Known rows, with every step that occurs:
fami-daku-noku-givem: [ 1.812  0.504  0.332 -0.770  1.364 -0.074  0.001 -0.733  1.479  0.502
  0.619  0.392  0.875  0.172 -0.381 -0.961 -0.786 -1.307 -3.378  1.239
  1.231  0.714 -4.940 -0.822  0.482]
daku-givem-noku-fami: [-0.487  2.923  0.489 -0.422 -1.225 -0.510 -0.297 -1.794  0.169 -1.079
 -0.817 -1.628  0.695  0.600 -4.709 -0.655  0.744  0.741 -4.937 -1.259
 -1.280 -3.613 -1.352  0.175 -1.561]
daku-vupu: [ 1.132 -2.421  0.199 -0.879 -0.444  0.151 -0.639  1.309  0.697  0.117
 -0.065  0.012  0.826 -1.210 -0.401 -0.560  0.683  0.595 -1.983 -0.265
 -0.175 -2.996 -1.552 -0.077  1.461]
fami-daku-sekidov: [ 2.021  4.417  0.026 -0.232  0.167 -0.828 -1.591 -0.368  0.198  0.265
  0.792  1.168  1.814 -1.296  0.037 -1.733 -0.208 -0.343  0.949  0.681
  1.676  0.078 -6.883  0.287  0.297]
noku-fami: [ 0.714  1.509  0.801 -0.184  0.560 -0.024  0.000  0.033 -0.447 -0.186
 -0.245 -1.429 -0.434 -0.298 -2.792  0.518 -0.012  0.539 -1.953 -0.321
 -0.148  0.819 -1.235 -0.541 -1.634]
givem-noku-daku-vupu: [ 2.415  1.088  0.246 -0.402 -0.843  0.028 -1.714  0.295  1.700 -2.052
 -0.962 -0.050  2.232  1.597 -2.480 -1.198  1.374 -1.305 -3.528 -0.089
  0.651 -0.539 -1.674  0.171  0.991]
daku-sekidov: [-0.184  3.903 -0.138 -0.517 -1.237 -0.617 -1.252 -0.816  0.347 -0.413
  0.373  0.327  1.154 -1.434 -0.862 -0.927 -0.384  0.713  0.908 -1.064
 -0.755 -2.032 -3.773  0.299 -1.149]
noku-vupu-daku: [ 0.021  3.672  0.506 -0.238 -1.972  0.627  1.393  0.072  1.537 -0.895
 -0.152  0.847  0.281 -0.799 -0.342 -0.478  0.742  0.210 -0.104 -0.836
 -0.164  0.162  1.516 -0.308 -0.587]
noku-vupu: [ 0.177  0.605  0.251 -0.103 -2.307  1.257 -0.203  0.023  0.684 -0.523
  0.200 -0.489  0.281 -0.860 -1.426 -0.616 -0.256  0.091 -0.134 -0.206
 -0.185 -1.472  2.344 -0.380 -0.132]
sekidov-noku-givem-daku-vupu: [-0.421  0.023  0.463 -1.149 -0.174 -0.151  0.092 -0.426  1.391 -0.430
 -0.988  1.289 -0.714 -1.539 -2.558 -0.487  0.856 -2.488 -5.310  0.893
 -1.328 -3.839 -1.005  0.478  0.038]
vupu-daku-sekidov: [-0.432  6.901  0.258 -0.559 -0.530 -1.287  0.844 -0.647  1.206 -0.774
 -0.152  2.039  1.047 -1.170  0.886 -0.560  0.994  0.839  0.841 -1.487
 -0.560  0.493 -4.148  0.288 -1.423]
noku-daku-sekidov: [ 1.244  5.951  0.084 -0.046 -1.457  0.169 -0.540  0.259  1.763 -0.778
  0.050  0.692  3.229 -0.067 -1.388 -1.344 -0.027  0.132 -0.528 -0.758
  0.813  1.201 -5.197  0.241 -0.311]
daku-givem-noku: [-0.932  2.078 -0.009 -0.313 -1.566 -0.550 -0.240 -1.802  0.468 -0.915
 -0.589 -0.700  0.905  0.695 -2.827 -0.926  0.805  0.356 -3.662 -0.982
 -1.193 -4.225 -0.510  0.514 -0.630]
givem-noku-daku-sekidov: [ 1.636  5.159  0.033 -0.142 -1.391 -0.438 -2.205 -1.072  1.492 -2.397
 -0.691  0.254  2.390  1.480 -2.809 -1.537  0.672 -1.246 -1.601 -0.553
  0.337 -0.007 -3.291  0.394 -0.686]
fami-daku-vupu: [ 3.162 -0.463  0.279 -0.533  0.799 -0.224 -0.946  1.415  0.539  0.747
  0.408  0.853  1.578 -1.290  0.493 -1.304  0.677 -0.530 -1.652  1.380
  2.041 -0.809 -4.996 -0.053  2.186]
vupu-daku-sekidov-noku: [-0.279  6.747  0.396 -0.602 -1.309 -1.443  0.457 -1.136  1.359 -1.452
 -0.046  2.076  0.589 -1.427  0.215 -1.422  0.921 -0.119  0.017 -1.302
 -1.050 -0.241 -3.533  0.346 -1.596]
daku-noku: [ 0.477 -1.656  0.177 -0.634  0.120  0.242 -0.439 -0.630  1.202 -0.581
  0.480 -1.541  0.321  0.856 -1.283 -0.805 -1.191 -0.841 -3.075 -0.691
 -0.426  2.320 -0.943 -1.171 -0.196]
givem-noku-fami: [ 1.139  1.739  0.636 -0.223  0.154 -0.612 -1.801 -1.188 -0.276 -1.983
 -0.924 -1.393 -0.380  1.350 -4.054  0.077  0.641 -1.105 -2.739 -0.238
 -0.486 -0.246  0.105 -0.208 -1.592]
noku-sekidov: [-1.584  1.769  0.084 -0.262 -0.697 -0.526  1.127 -0.495  0.809 -0.596
  0.627  0.131  0.031 -0.897 -0.920 -0.164 -0.483  1.015  2.258 -0.533
 -0.029 -2.448 -3.827  0.006 -0.212]
sekidov-noku: [ 0.325 -0.237  0.255 -0.079 -1.204 -0.343 -0.618 -0.709  0.266 -1.204
  0.080  0.046 -0.520 -0.409 -0.717 -1.298 -0.098 -1.587 -1.363  0.351
 -0.739 -0.999  1.150  0.078 -0.331]
vupu-daku: [-0.216  3.716  0.352 -0.151  0.502 -0.688  1.753  0.047  1.069 -0.394
 -0.460  1.742  0.072  0.067  1.398  0.220  1.292  0.248  0.001 -0.678
 -0.122  2.064 -1.013  0.053 -0.670]
fami-daku-noku: [ 2.647 -0.056  0.249 -0.304  1.244 -0.058 -0.853 -0.175  0.936  0.200
  0.767 -0.458  1.210  0.502 -0.128 -1.561 -0.871 -1.494 -2.344  0.916
  1.937  3.116 -4.632 -0.926  1.090]
daku-givem: [-1.377  1.630  0.030 -0.256 -1.399 -0.097  1.179 -0.788  0.451  0.528
 -0.036 -0.605  1.050 -0.569 -1.473 -0.674  0.214  1.578 -2.792 -1.113
 -0.904 -3.532 -1.499  0.324 -0.346]
sekidov-noku-daku: [ 1.416  1.997  0.416  0.138 -1.589  0.259 -0.226  0.056  1.397 -1.498
 -0.122  0.230  1.310  0.357 -1.227 -1.903  0.149 -1.915 -2.321  0.462
  0.345  1.102 -0.758  0.074  0.043]
noku-sekidov-daku: [-1.683  2.897 -0.232 -0.415  0.491 -0.491  1.683 -0.872  0.720 -0.830
  0.367  1.705 -0.347 -1.243 -1.490 -0.617 -0.028  0.088 -0.789 -0.099
  0.344  0.284 -3.867  0.214 -1.709]

Rows:
[-0.106  6.108  0.445 -0.579 -2.703  0.251  0.525 -0.436  1.716 -1.125
  0.004  1.111  1.077 -1.632 -0.824 -1.124  0.495  0.662  0.377 -1.417
 -0.676 -0.883 -1.148 -0.145 -1.271] -> noku-vupu-daku-sekidov
[ 0.641  1.238  0.238 -0.844  1.892  0.300  0.374 -0.898  0.641 -0.868
 -0.173 -0.201 -0.525  0.187 -3.724 -0.859 -0.399 -1.442 -7.321 -0.359
 -0.030  5.908 -1.546 -0.993 -3.033] -> sekidov-daku-noku-fami
[-0.814  3.518  0.586 -0.803  0.165 -0.850  2.165 -0.690  2.401 -1.214
  0.326  0.576  0.433  0.288 -0.041 -0.612  0.034  0.362 -0.916 -1.533
 -0.346  2.339 -4.201 -0.901 -0.884] -> vupu-daku-noku-sekidov
[ 0.235  2.448  0.502 -0.622  0.558 -0.512  1.470 -0.446  2.002 -0.865
 -0.064  0.455  0.431  0.791  0.642 -0.405  0.387 -0.469 -2.339 -1.215
 -0.333  3.907 -1.936 -0.904 -0.683] -> vupu-daku-noku
[ 0.585  3.163  0.450 -0.005 -2.429  0.213  0.521 -0.451  1.683 -1.174
 -0.218 -0.167  2.006  0.028 -2.140 -2.171  0.240 -0.905 -4.067 -0.346
 -0.288 -1.077 -1.618  0.308 -0.176] -> sekidov-noku-daku-givem
[ 0.612  3.372  0.374 -0.254 -1.842 -0.051 -0.824 -1.215  1.205 -2.562
 -0.863  0.402  0.120  0.926 -2.048 -0.705  1.319 -1.207 -1.486 -0.628
 -0.467 -0.815  2.252 -0.043 -0.875] -> givem-noku-vupu-daku
[ 0.296  0.190 -0.281 -0.701  1.572  0.314  0.261 -0.986  0.908 -0.810
  0.038  0.657 -0.352  0.336 -1.738 -1.153 -0.406 -1.696 -5.788 -0.004
  0.083  5.451 -0.757 -0.621 -2.015] -> sekidov-daku-noku
[-2.600  3.880 -0.252 -0.607 -0.393 -0.483  2.391 -1.304  0.986 -0.425
  0.329  1.449  0.229 -1.703 -2.509 -1.017  0.100  1.173 -2.204 -0.826
 -0.252 -1.849 -4.743  0.491 -1.912] -> noku-sekidov-daku-givem
[ 1.426  2.923  0.100 -0.095 -0.070 -0.748 -0.839 -1.045  0.308 -0.184
 -0.049  0.261  1.575  0.260 -1.640 -1.632  0.752 -0.392 -3.005  0.692
  1.251 -1.917 -4.622  0.468  0.713] -> fami-daku-givem-noku
[-1.736  6.195  0.403 -0.481 -1.081 -1.424  2.193 -1.581  1.751 -1.339
 -0.591  1.273  0.846  0.091 -1.336 -0.732  1.649  1.135 -1.587 -1.798
 -0.949 -2.577 -3.654  0.483 -1.190] -> vupu-daku-givem-noku-sekidov
[ 1.088  2.765  0.139 -0.019  0.074 -0.352  0.403 -0.222  0.273  1.123
  0.403  0.423  1.643 -0.662 -0.422 -1.536  0.243  0.410 -2.122  0.706
  1.402 -1.445 -5.100  0.311  0.887] -> fami-daku-givem
[ 0.461  0.173  0.443 -0.208 -3.116  0.735 -0.653 -0.659  0.774 -1.684
  0.195 -0.497 -0.303 -1.238 -1.841 -1.822 -0.287 -1.641 -1.544  0.140
 -0.915 -2.225  3.247 -0.217 -0.515] -> sekidov-noku-vupu
[-0.337  4.375  0.155 -0.573 -1.360 -0.081 -1.605 -0.579  0.870 -0.916
 -0.882  0.326  0.241 -1.604 -4.169 -1.415  0.373 -2.658 -2.720 -0.090
 -0.561 -0.134 -2.951  0.614 -0.647] -> givem-daku-sekidov-noku-vupu
[ 0.254  4.180  0.220  0.119 -1.554  0.597  1.375  0.491  1.834  0.055
 -0.362 -0.150  3.099  0.529 -1.816 -1.203  0.400  0.859 -3.380 -0.751
  0.636 -0.083 -3.322  0.268  0.378] -> noku-daku-givem
[-0.726 -0.370  0.232 -0.841 -0.461 -0.155  0.503 -0.989  1.813 -0.984
  0.924 -1.467  0.456  0.196 -1.810 -0.871 -1.625  0.030 -1.112 -1.127
 -0.385  0.293 -4.028 -1.193 -0.211] -> daku-noku-sekidov
[-0.563  2.982  0.569 -1.075  0.754 -0.522  2.419 -0.937  2.581 -0.558
 -0.272  1.406  0.215  0.447  0.346  0.112  0.346 -0.151 -3.206 -0.988
 -1.051  1.312 -1.878 -0.822 -1.381] -> vupu-daku-noku-givem
[-1.005  1.114  0.347 -0.678 -0.024 -0.292  0.448 -1.151  1.020 -0.437
 -0.946  1.324 -1.147 -0.897 -2.318 -0.367  0.526 -2.795 -4.228  1.073
 -1.290 -2.561 -0.245  0.508 -0.801] -> sekidov-noku-givem-daku
[-0.768  3.458 -0.312 -0.539 -0.959  0.322  0.349 -1.838  0.659 -1.262
 -0.742  1.004  0.302 -0.364 -3.856 -1.619  1.130 -0.768 -6.823 -0.402
 -0.703 -0.645  0.560  0.534 -2.574] -> sekidov-daku-givem-noku-vupu
[-0.576  6.063  0.771 -0.488 -0.525 -1.224  1.670 -1.326  1.173 -1.295
 -1.084  0.494  0.658  0.481 -2.158 -0.297  1.959  0.895 -3.759 -1.652
 -1.036 -0.899 -2.194  0.167 -1.944] -> vupu-daku-givem-noku-fami
[-0.408  3.480  0.675 -0.427 -3.405  0.190  1.073 -0.970  1.689 -1.614
 -0.134  0.390  0.260 -1.406 -1.783 -2.054  0.702 -0.560 -2.884 -0.881
 -1.405 -2.635  1.476 -0.018 -1.047] -> sekidov-noku-vupu-daku-givem
[ 0.102  7.476  0.815 -0.653 -1.052 -1.475  0.351 -1.013  1.274 -1.566
 -0.259  1.346  0.438 -1.506 -1.211 -1.160  0.909  0.029 -0.989 -1.487
 -1.143  0.246 -4.027  0.088 -2.351] -> vupu-daku-sekidov-noku-fami
[-1.312  5.186  0.349 -0.328 -0.567 -0.770  2.751 -0.511  1.316  0.080
 -0.447  1.314  0.964 -0.437  0.286 -0.282  1.456  1.485 -2.102 -1.480
 -0.799 -0.795 -2.242  0.341 -0.805] -> vupu-daku-givem
[-0.917  0.226  0.266 -1.307  1.332  0.113  0.900  0.360  1.449  0.936
 -1.309  1.636 -0.225 -1.214 -2.222  0.940  1.168 -1.105 -5.095  0.724
 -0.711 -3.548 -2.413  0.506  0.303] -> noku-givem-daku-vupu
[ 2.315  5.062  0.807 -0.350  0.631 -0.693 -1.228 -0.238 -0.213  0.099
  0.296 -0.551  0.916 -1.277 -3.019 -0.858 -0.310  0.062 -1.582  0.247
  1.206  0.700 -6.704 -0.300 -1.290] -> noku-fami-daku-sekidov
[ 1.543  3.669  0.903 -0.196  0.619 -0.329  0.384 -0.115 -0.136  0.670
 -0.016 -1.023  0.978 -0.748 -3.260 -0.707  0.108  0.643 -3.744  0.171
  1.030 -0.250 -5.440 -0.228 -0.926] -> noku-fami-daku-givem
[-0.560  4.137 -0.132 -0.467  0.614 -0.513 -1.192 -0.211  0.372  0.110
 -0.983  0.600  0.498 -1.017 -2.779 -0.222  0.557 -1.616 -1.674 -0.232
 -0.006  1.139 -4.862  0.810 -0.479] -> givem-daku-sekidov
[-1.659  1.688  0.145 -0.748  1.499  0.036  1.195 -0.418  0.915  0.801
 -1.226  1.646 -0.750 -0.470 -1.935  1.321  0.692 -1.488 -3.690  0.920
 -0.623 -1.756 -1.540  0.550 -0.737] -> noku-givem-daku
[-0.912  4.755  0.536 -0.486 -2.801  0.675  2.088 -0.326  1.710 -0.603
 -0.210  0.532  0.992 -1.179 -1.118 -0.942  0.967  1.192 -1.889 -1.484
 -0.862 -1.903  0.628 -0.119 -0.821] -> noku-vupu-daku-givem
[ 0.424  4.686  0.593 -0.715 -1.892 -0.848 -1.809 -1.373  0.223 -1.508
  0.216 -0.490  0.370 -1.935 -3.413 -1.731 -0.587 -0.289 -1.531 -0.997
 -1.382 -2.298 -3.722 -0.007 -2.281] -> daku-sekidov-noku-fami
[ 0.601  3.483  1.003 -0.752  0.974 -0.504  1.517 -0.376  1.729 -0.994
 -0.306 -0.450  0.158  0.708 -1.422 -0.165  0.297 -0.140 -3.652 -1.509
 -0.459  4.325 -2.694 -1.221 -1.756] -> vupu-daku-noku-fami
[-0.611  1.767  0.029 -0.229 -0.741 -0.949 -0.810 -1.688  0.626 -2.265
 -0.193 -0.157 -0.051  0.859 -2.572 -0.507  0.321 -0.491  0.637 -0.390
 -0.236 -2.821 -1.915  0.224 -0.475] -> givem-noku-sekidov
[ 0.793  0.733  0.137 -0.170 -2.144  0.408 -1.873 -1.240  0.620 -2.271
 -0.535 -0.742  0.112  0.844 -3.103 -0.812  0.508 -1.391 -1.340 -0.150
 -0.507 -1.986  3.000 -0.117 -0.562] -> givem-noku-vupu
[ 1.080 -0.373  0.791 -0.780  0.606  0.340 -0.341 -0.530  0.893 -0.712
  0.222 -2.697  0.021  0.772 -3.494 -0.375 -1.264 -0.420 -4.726 -1.052
 -0.519  3.084 -1.710 -1.615 -1.364] -> daku-noku-fami
[ 2.465  4.484  0.605 -0.361  0.266 -1.136 -2.781 -1.389 -0.157 -1.818
 -0.483 -0.667  0.713  0.557 -4.192 -1.052  0.452 -1.477 -2.348  0.195
  0.614 -0.104 -4.386 -0.032 -1.453] -> givem-noku-fami-daku-sekidov
[-0.554 -0.973  0.267 -1.198  0.412  0.352  0.721 -1.371  1.879 -0.153
  0.284 -0.535  0.040  0.446 -1.380 -0.030 -1.161 -0.441 -4.158 -0.469
 -1.276 -0.854 -1.051 -1.058 -0.984] -> daku-noku-givem
